Every row comes from one small tree of marks. The marks that hang from a mark follow it in brackets, in alphabetical order. Every link used is in the known rows. Which tree was each row made from?
Known rows
gotupe[dani[fepe]]: [-12.6 -49.1 -31.1 -15.5  -3.3  33.3 -41.9  14.1 -10.3 -48.5 -26.5   2.3
  14.5   8.9 -10.4  46.1   6.4  -2.4 -14.9  -2.5  34.5 -41.9 -31.2  20.0
 -11.7   7.1  29.0  40.3 -13.0   3.3  28.5]
niket[dani[fepe]]: [-19.8 -50.5 -30.9 -18.9   6.9  28.8 -37.6  14.2 -14.5 -30.1 -33.3   8.4
   8.6   8.7 -10.4  39.9  12.5   5.9   7.9  -9.6  29.8 -24.1 -44.7   5.7
 -17.3  17.5  10.3  47.4  -5.8  -4.0  26.1]
rovebo[fepe]: [ -8.6 -45.3 -36.4 -11.3  -5.9  39.0 -56.1  21.8  27.7 -44.3  -9.8   8.8
  19.2   4.6  -5.9  43.7 -15.2  25.6 -28.4  -3.8  25.4 -26.9 -30.3   7.9
 -38.6  10.1  24.7  50.2   5.3 -12.9  15.8]
ziremu[deva]: [-20.2 -11.6 -39.7 -33.0   4.5  40.6 -39.4  10.5   8.7 -36.9 -12.3  -3.6
  23.7   2.6  27.6  53.5 -22.9  17.4 -12.5 -18.8  30.1 -36.1 -35.5  12.6
  -7.1 -12.1  21.3  47.9   1.9 -41.8  28.1]
rovebo[fepe[deva]]: [  0.2 -47.8 -26.8 -14.4 -13.6  40.5 -55.1  29.2  16.4 -29.1 -25.7  12.9
  19.2  -5.9  -6.2  50.3  -9.3  37.1 -20.3  -1.0  25.0 -29.8 -29.6   6.3
 -28.1  13.7  24.8  48.4  18.8 -30.0  13.8]
nimi[fepe[deva]]: [ 10.3 -45.4 -11.0 -25.6 -13.7  41.2 -46.8  32.1   1.6 -29.5 -22.3   5.9
  11.3  -9.1  -0.8  51.2 -16.3  37.0  -8.4  -1.0  35.0 -37.0 -52.3  -0.9
 -17.0  28.1   5.9  33.2  17.1 -42.7  22.9]
sisud[kiti zazaz]: [-35.5 -14.8 -27.8 -10.3  -4.7  26.9 -32.0   2.0  12.7 -45.7 -15.7  -6.0
   4.5   6.6  -9.9  31.7  -9.4  34.0  -8.7   1.2   9.7 -43.2 -21.5  38.9
 -11.5   1.0   3.4  35.0   7.1 -17.7  -3.8]
niket[dani[fepe gotupe]]: [-16.7 -52.8 -18.7 -11.3   9.0  27.9 -34.5  27.7 -33.9 -17.0 -32.5  11.8
  24.6  14.9 -13.7  39.9  21.5  -1.0  19.8  -0.5  22.3 -17.7 -41.8  -4.1
 -16.9  24.5  13.6  28.7 -16.9  -1.7  37.5]
sisud[dani deva kiti zazaz]: [-43.3   2.4 -10.0 -14.6 -20.1  29.2 -29.6  25.4  -1.9 -41.2 -14.6  -6.0
 -22.7  19.5 -17.2  23.4 -17.0  34.9  10.4  -2.8   5.2 -33.6  21.6  29.3
  -3.3 -25.6  -6.2  30.3   9.6  -6.3 -24.5]
gotupe[dani[fepe[deva]]]: [ -4.9 -50.7 -23.5 -18.5  -9.2  34.6 -40.4  21.6 -19.8 -34.5 -40.1   6.1
  14.6   0.8 -11.6  51.4  12.1   8.6  -9.8   0.0  34.5 -44.0 -30.8  20.0
  -0.7  10.1  29.5  38.6   0.1 -12.2  26.0]
fizu[nimi[fepe[deva]]]: [  4.5 -29.1 -14.5 -31.0 -12.0  33.9 -29.5  29.8   1.6 -39.0 -18.7  -5.0
  11.3  -6.8  -3.3  46.2 -25.4  28.8   0.7   5.1  47.2 -33.0 -39.6   9.6
  -7.7  35.3  -2.0  44.2   0.2 -41.0  21.8]
kitetu[pefe sisud[zazaz[fepe]]]: [-12.5 -18.7 -31.4  -8.2 -13.0  50.6 -60.9  12.1 -14.2 -28.3 -16.8   7.8
  21.1 -18.0   1.1  30.6  21.2  17.9 -31.2  -4.8  35.1 -45.9 -31.4  -9.4
 -21.0  -4.1  21.4  20.9   3.7 -11.7 -15.8]
dani[fepe[deva] gotupe]: [  2.0 -53.6  -8.1 -11.9   0.5  36.8 -38.9  40.9 -42.9  -4.8 -33.1  22.6
  35.1   2.1  -2.6  56.2  13.6  15.2   2.3   9.6  16.3 -29.0 -41.8  -2.7
  -6.6  19.7  20.9  14.1  -4.2 -26.2  35.9]
sisud[dani rovebo]: [-24.4 -26.3  -2.5 -16.7  -5.7  50.5 -34.8  11.0  10.2 -53.5   8.0  -9.7
  -0.2  -3.1  -2.3  36.7 -17.6  24.3 -10.5 -14.9  19.3 -31.6  10.4  -4.8
 -12.3 -18.2   8.5  50.2  -3.1 -10.5  12.2]
pefe[kitetu[sisud[dani[gotupe]]]]: [-20.0 -21.5  -2.2  -3.8 -16.7  51.4 -69.1  23.6 -18.8 -31.4   5.9  -2.7
  36.6 -16.6 -13.7  25.2  -1.4  23.4  -4.6   5.6  22.6 -43.1 -21.7   1.3
 -21.8 -20.0  21.7   9.8   9.6 -14.7   6.2]
pefe[kitetu[sisud[deva]]]: [-16.5  -7.0 -15.0  -9.1 -10.8  46.1 -69.4  26.7  -4.6 -25.5  18.0 -12.7
  21.6 -25.0   3.8  37.4 -15.4  24.0  -7.6   7.0  27.3 -36.8 -24.2  11.8
 -27.3 -22.8  22.8  29.3  23.0 -45.1   0.0]
sisud[deva zazaz]: [-22.1 -12.0 -33.1 -21.9  -1.3  30.5 -37.2  19.3   4.0 -33.1   5.5  -0.7
   0.3   4.9   2.0  44.1 -15.9  25.7  -1.8 -10.5   8.7 -30.4  -4.0  23.2
 -17.8  -7.8   8.2  38.2  10.5 -26.1  -9.7]
niket[dani[fepe[deva] gotupe]]: [ -9.2 -54.9 -11.7 -15.0   2.7  28.7 -33.1  33.1 -43.6  -4.1 -46.3  14.6
  24.6   5.5 -14.1  46.4  26.7  10.3  25.6   2.9  20.3 -20.2 -41.2  -4.9
  -5.9  27.3  13.4  26.5  -3.4 -17.8  35.2]
zazaz[fepe]: [ -3.1 -41.5 -31.6 -23.4  -3.2  45.2 -42.2  27.7   0.5 -34.2 -21.8   8.0
  16.0  11.4   2.7  56.0  -9.7  17.4 -15.5  -3.6  22.9 -37.8 -48.1   7.5
 -14.8   5.8  24.1  42.2 -10.4 -24.7  16.6]
zazaz[fepe[deva]]: [  4.8 -43.1 -23.3 -28.0 -12.1  46.4 -41.2  36.3 -11.2 -20.6 -36.4  11.2
  16.2   2.3   2.3  61.7  -2.6  29.1  -7.5  -0.6  22.6 -39.3 -48.1   7.3
  -3.5   8.8  23.1  40.7   4.3 -42.5  14.7]
pefe[kitetu[sisud[dani rovebo zazaz[fepe]]]]: [-20.4  -6.0   5.3  -1.7 -26.3  49.9 -63.8  34.6  -2.5 -32.9  -8.9  -0.9
   8.2 -20.5 -20.9  17.7  -6.7  27.6 -19.9   1.9  28.2 -52.3  10.7  10.2
 -12.6 -33.9   6.9  27.7   1.1   9.3 -14.7]
fizu[nimi]: [-18.3 -24.3 -37.9 -28.5   6.7  34.4 -26.2   1.6   8.7 -54.8   5.5 -12.7
  20.0  -0.5   3.0  46.4 -22.7  16.6  -3.2  -3.5  31.6 -31.2 -30.3  21.4
 -13.7  16.1  10.9  54.1  -9.5 -32.6  17.5]
kitetu[pefe]: [-16.8 -34.8 -44.5 -16.9   9.2  63.2 -47.1 -10.5  -6.2 -33.0   7.8  -9.4
  19.6  -3.0  11.0  48.0   5.7  12.0 -24.3 -10.7  33.8 -29.3 -45.0   2.1
 -23.3   0.0  21.2  42.9  12.0 -30.1  11.4]

Which tree is each row?
[-29.4 -16.8  30.4   5.1 -17.9  30.0 -20.1  47.2 -33.3 -15.6 -46.1  10.3
  -2.4   6.8 -28.7  23.7  10.3  29.1   7.4  12.2   7.2 -35.8  30.8   9.0
  13.5  -8.7 -10.5  15.1 -11.0  14.8   5.9] => sisud[dani[fepe[deva] gotupe] kiti rovebo zazaz]
[-16.1 -35.9  -5.1  -1.5 -10.9  56.3 -62.5  22.2 -49.5 -26.0 -12.6  15.1
  30.7 -11.8  -4.2  24.9  31.9   4.7 -15.8   0.2  36.1 -32.7 -20.8 -36.4
 -18.7  -6.9  21.8   0.0  -5.7   4.1  10.1] => kitetu[pefe sisud[dani[fepe gotupe]]]
[-15.3 -36.3  -7.1 -13.9 -17.2  37.1 -59.7  22.4 -17.3 -51.4 -17.0  18.1
  16.4 -16.0  -4.1  27.7   4.5  21.8 -15.6  -7.2  28.0 -42.3 -20.7 -16.3
 -20.3  -6.5  18.1  18.1  -1.9  -2.0   6.2] => kitetu[sisud[dani[fepe]]]
[-25.2   0.0   8.7   1.1 -14.9  48.4 -52.5  30.5 -30.2 -23.0  -2.3   3.9
 -10.5 -22.2  -3.2  16.5  14.8  11.9 -19.1  -5.7  33.8 -29.2  38.5 -26.6
 -13.5 -32.3   3.1  23.2   1.9  10.8 -19.5] => kitetu[pefe sisud[dani[fepe] deva rovebo zazaz]]
[-28.8 -14.6  26.5  11.3 -27.7  32.0 -30.7  48.9   1.1 -22.4 -38.9   4.7
  -0.5   6.1 -35.6  18.4  -2.8  42.5  -1.9  12.0   5.4 -28.0  43.6   6.6
  -5.3  -9.5  -2.3  26.5   0.7  13.8  -3.2] => sisud[dani[gotupe] kiti rovebo[fepe[deva]] zazaz]
[-28.2  -3.0   7.5   7.5 -11.3  45.9 -59.3  16.4   8.6 -33.1   9.4 -25.6
  17.2 -31.6  -3.9  26.1 -15.6  28.2 -15.9  15.7  28.5 -43.2 -13.1  16.9
 -19.9 -23.3  14.5  35.9  16.7 -37.4   7.5] => pefe[kitetu[sisud[kiti rovebo]]]
[-39.9  20.3  19.4   5.5 -26.2  40.7 -54.2  33.4  -2.2 -30.3   4.3 -20.4
  -8.3 -20.6 -18.1  11.0 -17.1  33.2  -1.7  12.1  19.1 -40.8  36.2  21.1
  -9.8 -45.2  -1.5  27.1  17.1 -10.5 -23.1] => pefe[kitetu[sisud[dani deva kiti rovebo zazaz]]]
[-31.0 -20.2   8.9  -2.5 -19.5  33.5 -47.9  23.5 -18.2 -46.6 -10.7  -2.0
  25.1  -8.9  -8.0  21.9   1.8  29.1   4.4   7.5  11.5 -38.5 -14.3 -14.8
 -14.0  -6.2  18.9   4.1  -0.9 -21.1   8.2] => kitetu[sisud[dani[gotupe] kiti]]
[-23.8 -13.5   2.7   5.9 -18.6  29.5 -34.7  31.8  26.6 -27.8 -32.7  -3.7
  -4.8  -7.9 -20.5  30.2 -12.6  44.1 -20.0  11.6  15.6 -32.6  19.3  23.9
 -13.3  -1.1   1.5  49.8  13.6 -12.3  -2.9] => sisud[kiti rovebo[fepe[deva]] zazaz]
[-33.8  19.0  10.9   7.9 -15.8  36.5 -54.1  31.4   3.8 -22.3   9.8 -22.8
   1.6 -27.5  -7.6  20.7 -18.5  30.2  -7.0  17.1  19.7 -40.0  18.1  25.0
 -15.6 -34.1   3.4  30.9  19.7 -29.9 -14.9] => pefe[kitetu[sisud[deva kiti rovebo zazaz]]]
[-17.4 -16.5 -10.1  -2.3   0.4  59.8 -56.1  -2.5  -2.8 -38.5  21.1 -17.5
  23.1 -39.3  17.0  34.3   7.9  15.3 -31.5  -4.8  38.3 -30.7 -13.4 -28.8
 -26.3  -9.7  23.9  37.7  10.2 -35.4   8.6] => kitetu[pefe sisud[rovebo]]
[-27.3 -14.5 -19.5  -1.6  -7.2  52.2 -55.7  -4.9  -9.3 -37.5  -1.0 -15.0
  20.9 -23.5   8.0  29.3  11.6  22.5 -22.6   6.2  35.6 -37.5 -37.4  -8.9
 -21.8  -4.8  21.6  25.2  17.8 -40.4   1.4] => kitetu[pefe sisud[kiti]]
[-23.9 -11.5  28.9  -0.5 -26.7  37.8 -18.6  55.7 -23.8 -15.2 -48.3   3.8
  -4.4  14.5 -28.8  29.2   3.6  34.9  10.0  12.8   3.3 -38.4  27.2   7.4
  18.6 -12.4  -4.4  19.7 -12.3   3.9  -1.5] => sisud[dani[gotupe] kiti rovebo zazaz[fepe[deva]]]
[-35.4   1.6 -20.7 -11.9  -7.0  24.6 -28.4  21.3   4.8 -32.7  -7.5 -10.0
  -9.8  11.9  -5.1  35.8 -18.0  30.8   3.9   4.7   5.1 -32.0  -0.8  35.6
  -9.4 -10.5   1.0  36.5  12.0 -30.6 -13.8] => sisud[deva kiti zazaz]
[-34.6  20.5   4.6   8.3  -8.4  43.3 -43.7  15.5  -6.9 -24.4   9.1 -23.1
  -6.1 -28.4   6.4  21.0   3.7  23.3 -14.4   7.4  26.1 -29.2  23.8  -7.7
 -14.9 -23.8   4.3  31.1  15.0 -30.7 -19.0] => kitetu[pefe sisud[deva kiti rovebo zazaz]]
[-19.2  -0.2   7.4   4.8 -21.1  49.2 -45.7  25.8 -15.4 -13.7 -32.2  -7.2
   4.6 -29.6  -2.4  26.3  19.7  30.6 -23.0  12.0  32.4 -42.8   0.4  -8.2
  -0.8 -11.5   9.2  26.8  10.5 -25.6 -14.5] => kitetu[pefe sisud[kiti rovebo zazaz[fepe[deva]]]]
[-22.8   9.6   0.5   0.1 -11.4  40.7 -60.9  29.1   3.9 -24.2  20.9 -16.5
  10.7 -32.4  -3.5  27.6 -17.5  26.1 -12.0   5.6  21.3 -38.5  15.5  15.5
 -23.1 -31.2   9.4  32.9  18.2 -26.5 -12.5] => pefe[kitetu[sisud[deva rovebo zazaz]]]
[-18.2 -17.6 -21.0 -11.4 -24.3  55.0 -61.4  15.8 -20.4 -37.4 -22.6  11.6
  10.3 -11.8  -9.4  20.4  22.3  21.1 -25.9 -10.0  34.7 -47.5 -11.4 -15.5
 -14.8 -16.6  14.9  16.3   0.8   9.4 -24.4] => kitetu[pefe sisud[dani zazaz[fepe]]]
[-30.6   4.7  16.0   6.1 -30.9  45.8 -56.7  37.0  -2.1 -31.7 -20.8  -8.6
   0.1 -15.0 -26.6  11.0  -7.7  31.7 -14.3  14.2  25.0 -53.3  13.3  22.1
  -5.3 -35.6   0.7  24.3   3.0   6.6 -18.6] => pefe[kitetu[sisud[dani kiti rovebo zazaz[fepe]]]]
[-12.6 -19.8 -14.7 -11.9  -3.7  38.3 -31.8  28.6  10.7 -33.5 -15.5   1.7
   4.3   1.2  -5.9  43.3  -9.5  21.1 -20.1  -4.9  16.0 -38.8  -0.8  13.7
 -10.3  -5.3   7.1  47.9 -14.9  -3.9   2.3] => sisud[rovebo zazaz[fepe]]
[-12.4 -52.6 -23.3 -22.7  -1.8  29.8 -34.9  21.0 -23.8 -17.0 -46.7  11.0
   8.8   0.2 -10.8  45.8  18.9  16.9  15.7  -6.1  29.0 -25.4 -43.1   5.4
  -7.8  21.1  10.0  46.0   6.6 -20.0  24.6] => niket[dani[fepe[deva]]]
[-31.6 -12.2  16.0   8.7 -16.1  55.1 -50.7  16.2 -25.3 -35.5 -15.8  -6.5
  -1.4 -22.7  -4.9  15.8  17.6  14.5 -23.0   6.0  40.8 -34.1   7.7 -24.8
  -9.0 -22.2   6.6  25.5   0.4   0.4   0.8] => kitetu[pefe sisud[dani[fepe] kiti rovebo]]
[-40.4  -0.2   2.6  -7.0 -16.3  27.3 -25.5  38.6 -21.2 -27.1 -14.6  -1.4
  -5.7  25.9 -20.4  24.4  -8.2  28.4  21.8   5.6  -3.8 -27.7  23.6  17.5
  -1.0 -18.2  -3.3  12.4  -1.7  -4.1 -12.6] => sisud[dani[gotupe] deva kiti zazaz]
[-29.3  13.1   5.2  17.4 -18.7  41.3 -55.1  30.5   7.8 -21.8  -3.5 -13.9
  -6.1 -24.1  -5.5  15.4   0.8  25.5 -26.4  12.3  31.4 -22.2  33.7 -11.0
 -27.1 -20.3   7.7  35.9  15.5 -13.3 -21.0] => kitetu[pefe sisud[deva kiti rovebo[fepe] zazaz]]
[-23.9 -14.7  23.5   6.8 -23.4  57.5 -48.7  22.4 -33.1 -23.6 -28.1  -3.5
  -1.3 -29.5  -4.8  21.3  22.1  24.7 -18.2   9.2  40.8 -35.5   7.6 -24.9
  -0.8 -19.5   7.9  23.3  11.5 -14.1  -0.8] => kitetu[pefe sisud[dani[fepe[deva]] kiti rovebo]]
[-28.0  13.5  11.1  17.2 -23.5  33.9 -64.6  45.3  16.5 -22.1  -0.9 -14.1
   0.7 -24.7 -18.1  15.5 -20.4  31.1 -18.3  21.1  24.9 -34.7  26.4  22.4
 -27.7 -29.6   5.4  35.5  18.7 -12.9 -16.0] => pefe[kitetu[sisud[deva kiti rovebo[fepe] zazaz]]]
[-29.3   4.3  26.9   7.3 -23.1  45.3 -58.3  47.7 -19.4 -22.4  -6.4 -11.4
  -7.4 -18.4 -13.2  19.3 -11.8  20.8  -4.2  18.7  30.1 -35.1  20.3   8.2
  -9.7 -41.8   2.2  27.5   7.6 -10.9  -3.4] => pefe[kitetu[sisud[dani[fepe] deva kiti rovebo]]]
[-33.8  -5.7 -22.5   0.8  -9.8  43.1 -53.0  -7.7  -5.3 -37.7  -6.5 -10.3
  16.3 -22.3  -1.7  18.9  17.1  27.2 -23.8   2.8  29.2 -44.4 -22.6   4.8
 -19.3  -7.2  12.4  19.5  18.9 -23.5 -16.6] => kitetu[pefe sisud[kiti zazaz]]
[-11.0 -23.0  -9.7   8.1  -8.9  56.6 -66.8  13.7  11.5 -35.2   8.4  -7.8
  22.3 -35.6   6.1  29.1   6.3  17.0 -42.7  -0.3  43.7 -26.2  -3.3 -32.2
 -39.3  -5.9  26.4  43.9  10.1 -17.6   7.0] => kitetu[pefe sisud[rovebo[fepe]]]
[-32.2 -14.3  19.3  -3.0 -20.9  32.7 -23.0  33.0 -14.5 -27.4 -45.3   6.4
 -19.4   1.0 -25.3  23.3   3.0  36.7  -3.5   4.3  15.1 -41.2  29.1  21.0
  11.5 -16.5 -12.0  35.0   0.3  12.3  -5.5] => sisud[dani[fepe[deva]] kiti rovebo zazaz]
[-36.9  13.4   2.2  -3.7  -3.6  27.9 -20.7  26.5  12.5 -30.8   3.2 -22.1
 -19.2   1.5  -2.7  34.8 -23.6  28.5   1.1   5.5   6.5 -25.7  30.1  25.3
  -6.0 -18.5  -5.5  46.7   5.6 -28.4  -8.1] => sisud[deva kiti rovebo zazaz]
[-23.5   8.9  -5.4  -0.1 -24.3  35.9 -60.8  44.5  -9.7 -16.1 -18.0  -6.4
   4.1 -10.0 -13.2  25.3 -10.3  26.8  -4.9  20.9  22.6 -46.2 -11.8  31.6
 -13.3 -26.1   9.7  20.6  12.6 -24.8 -20.4] => pefe[kitetu[sisud[deva kiti zazaz[fepe]]]]
[-31.2  -7.2  -9.8  -2.8 -29.0  49.2 -53.2  16.7 -19.5 -36.3 -33.7   3.8
   0.4  -5.3 -15.8  13.0  21.0  26.2 -19.9   1.9  32.2 -48.6  -7.3  -3.6
  -7.3 -19.5   8.6  13.7   2.9   6.3 -27.9] => kitetu[pefe sisud[dani kiti zazaz[fepe]]]
[-27.0  -7.6   9.4   1.0  -8.4  33.4 -43.8  12.3  13.3 -49.5   4.1 -19.7
  14.4 -31.0   7.8  30.3 -12.8  30.0 -13.0   6.7  20.1 -36.3  -7.5  -7.9
 -18.2  -6.2  16.6  35.7   6.0 -43.2  11.6] => kitetu[sisud[kiti rovebo]]
[-22.7 -20.1 -12.4 -10.2 -20.2  52.8 -71.8  12.8  -3.5 -44.2   5.9  -6.5
  23.2 -22.5 -10.5  25.5  -9.9  28.7 -14.5  -1.6  29.9 -47.9 -22.1  10.8
 -24.1 -25.0  19.4  23.8  18.0 -16.3  -2.7] => pefe[kitetu[sisud[dani]]]
